Each row comes from the steps of one walk. Every step used is in the known rows, and no mark comes twice. Write the walk behind each row, first mark first.
Known rows
nesal, doke, mukul: [-2.60 -4.37 -0.61  1.97 -0.20 -0.94 -2.40 -1.68  1.08  1.36  0.40  2.07
 -1.67  1.18 -1.37 -3.03 -0.72 -0.18]
biti, nesal, balo, bunepaf, simemad: [-1.01 -2.33  1.45 -0.25 -3.59 -2.65 -0.31 -0.83  0.54  0.42  1.09  0.73
  0.04  0.16  1.08 -2.37 -2.37  0.28]
nesal, balo: [-1.81 -2.99  0.33  0.54 -1.77 -1.70 -0.25 -1.58  0.75  1.27 -0.28  0.88
 -0.92  0.10  1.12 -2.76  0.27  0.51]
biti, nesal: [-2.66 -2.95  1.60 -0.31 -2.15 -2.31 -0.61 -1.32  0.14  1.28  1.54  1.84
 -1.26  2.15 -0.21 -0.26 -0.82 -0.41]
doke, nesal: [-2.06 -1.56  0.59  0.72 -1.43 -2.19 -0.64 -1.05  1.15  1.00  1.48  2.28
 -3.00  0.93 -0.40 -0.86  0.47 -0.99]
simemad, bunepaf, doke, mukul, biti, nesal, balo: [-4.80 -4.01 -1.67  0.20 -0.79 -1.10 -2.04 -1.00  0.90  2.18  1.27  1.73
 -1.00  4.42  2.63 -1.87  0.96 -0.90]
simemad, bunepaf, balo, nesal: [-2.09 -2.06  0.67 -2.97 -2.55 -3.00 -1.10 -2.54  0.11  1.23 -0.05  0.90
 -2.00  0.71  1.61 -1.28 -0.23  0.02]
balo, nesal, doke: [-2.62 -3.56  2.63 -0.34 -1.22 -1.50 -1.71 -1.86  1.69  2.80 -0.24  1.97
 -1.96  3.07 -0.40 -1.45 -1.46 -0.15]
simemad, bunepaf, doke, mukul, biti: [-3.82 -3.72 -2.20 -0.21 -1.55 -1.94 -2.02 -0.55  0.05  1.30  1.66  1.65
 -2.73  1.83  0.76 -1.70  1.48 -1.94]
nesal, balo, bunepaf, doke, mukul, biti: [-4.02 -3.95 -1.54  0.82 -1.92 -1.69 -2.35 -0.82  0.88  2.48 -0.06  2.63
 -1.42  1.04  1.56 -3.59  0.50 -0.38]
balo, bunepaf, doke, nesal, biti: [-2.74 -1.74 -0.22  0.76 -3.56 -2.43 -0.49 -1.52  1.43  2.05  1.21  3.58
 -2.46  2.22 -0.84 -2.21 -0.17 -1.59]
simemad, bunepaf, balo, nesal, doke: [-2.43 -3.26  0.80 -2.31 -1.21 -1.64 -1.96 -2.97  1.14  2.03  0.12  0.88
 -1.74  3.19  1.08 -1.76 -1.47  0.45]
biti, nesal, doke: [-2.99 -3.98  1.80 -0.02 -0.88 -0.98 -1.52 -1.70  1.25  2.16  1.64  1.90
 -1.01  4.56 -0.67 -0.77 -2.03  0.11]
doke, mukul, biti, nesal, balo: [-5.48 -3.81  0.18  2.12 -0.55 -1.05 -2.75 -0.56  1.06  3.23  0.43  2.67
 -0.12  1.41  1.72 -2.27  1.25  0.29]
bunepaf, doke, nesal, balo: [-2.23 -2.32 -1.10  0.80 -0.96 -1.46 -0.22 -1.76  2.32  1.58  0.38  1.34
 -2.67  3.09  1.51 -2.17  0.50 -0.99]
nesal, balo, bunepaf: [-0.91 -2.93  0.77 -0.24 -3.22 -2.20 -0.30 -1.82  0.11  0.90 -0.41  1.63
 -0.47  0.33  1.06 -3.25 -1.35  1.23]
mukul, doke, nesal: [-1.33 -2.10  1.82  0.02 -0.45 -1.47 -1.67 -1.43  1.58  2.16  2.48  3.15
 -3.44  1.20  0.24  0.36 -0.41 -0.94]
doke, mukul, biti, nesal, balo, bunepaf: [-4.21 -3.75  0.50  1.10 -2.07 -1.57 -2.63 -0.95  0.40  2.74  0.12  3.29
  0.32  1.37  1.67 -2.90 -0.41  1.00]

Which walk is each row?
[-3.07 -3.92 -0.80 -0.24 -0.34 -1.36 -3.23 -2.88  1.14  1.75 -0.24  1.72
 -1.83  1.98  0.43 -2.90 -0.87  0.02] => simemad, bunepaf, balo, nesal, doke, mukul
[ 0.19 -1.91  1.28 -0.92 -4.42 -3.43  0.17 -0.56 -0.18 -0.69  1.50  0.51
 -1.40 -2.00 -0.48 -2.14 -2.22 -0.45] => balo, bunepaf, simemad
[-5.32 -3.82 -0.61 -0.40 -0.33 -1.28 -4.18 -1.42  0.99  3.25  0.35  2.37
 -1.52  1.59  1.45 -2.37  0.65  0.05] => simemad, bunepaf, balo, nesal, doke, mukul, biti
[-4.92 -4.34 -0.05  1.93 -0.22 -0.91 -3.42 -0.41  0.98  2.89  0.98  2.76
 -1.46  0.77 -0.32 -2.48  0.72 -0.24] => nesal, doke, mukul, biti
[-3.02 -3.19  1.07  0.61 -1.49 -1.54 -0.69 -1.60  0.81  1.90  0.45  1.54
 -0.30  2.29  1.33 -1.78 -0.28  0.49] => biti, nesal, balo
[-2.40 -4.11 -1.45  0.78 -1.99 -1.69 -1.57 -2.29  0.91  1.25 -0.03  2.46
 -1.20  3.24  0.81 -3.28 -1.49 -0.38] => biti, nesal, balo, bunepaf, doke, mukul
[-3.31 -4.18  0.97  1.68 -0.32 -1.15 -2.94 -1.90  1.66  2.44 -0.57  2.76
 -2.05  1.73 -0.89 -2.78 -0.92 -0.46] => balo, nesal, doke, mukul
[-4.90 -2.97  1.88 -0.18 -1.89 -2.14 -1.78 -0.10  0.17  2.81  1.98  2.54
 -1.03  1.97  0.58  0.10  0.51 -0.50] => mukul, biti, nesal
[-1.18 -1.94 -0.51 -0.78 -2.70 -2.50 -0.19 -1.68  1.42  0.86  1.36  2.41
 -3.46  3.22  0.08 -1.31 -1.19 -1.39] => balo, bunepaf, doke, nesal
[-3.38 -3.66  0.08 -1.22 -2.87 -1.99 -0.95 -1.30  0.93  2.72  0.63  2.22
 -0.99  4.25  2.13 -1.89 -1.09 -0.14] => mukul, biti, nesal, balo, bunepaf, doke
[-1.23 -1.86 -1.64 -1.36 -1.78 -2.13  0.17 -1.62  1.08 -0.05  2.33  1.06
 -4.05  4.40  0.47 -0.36  0.07 -2.35] => simemad, bunepaf, doke, nesal
[-5.77 -3.92  0.17  0.83 -0.07 -1.31 -4.47 -1.30  1.63  4.16 -0.37  3.04
 -1.43  0.43  0.87 -2.74  0.62  0.25] => bunepaf, balo, nesal, doke, mukul, biti
[-3.64 -3.95 -0.10  0.97 -0.09 -1.31 -3.43 -2.75  1.72  2.69 -0.95  2.37
 -1.69  0.81 -0.03 -3.26 -0.89  0.28] => bunepaf, balo, nesal, doke, mukul
[-2.89 -3.35  1.58 -1.10 -0.99 -1.61 -2.20 -2.79  1.79  2.98 -0.58  1.56
 -1.71  2.06  0.60 -2.13 -1.59  0.75] => bunepaf, balo, nesal, doke
[-4.63 -3.88 -0.16  0.06 -2.19 -2.08 -2.60 -0.72  0.45  2.66  1.46  3.40
 -1.41  3.14  0.59 -1.32 -0.57 -0.91] => balo, bunepaf, doke, mukul, biti, nesal
[-5.25 -4.12 -0.91  1.47 -0.56 -1.14 -2.36 -0.92  1.55  3.15  0.51  2.45
 -0.91  3.15  2.04 -2.35  0.91 -0.63] => bunepaf, doke, mukul, biti, nesal, balo
[-1.91 -3.07  1.47 -0.41 -3.02 -2.03 -0.67 -1.83  0.28  1.54  0.24  2.19
  0.18  2.30  1.30 -2.31 -1.83  1.26] => biti, nesal, balo, bunepaf
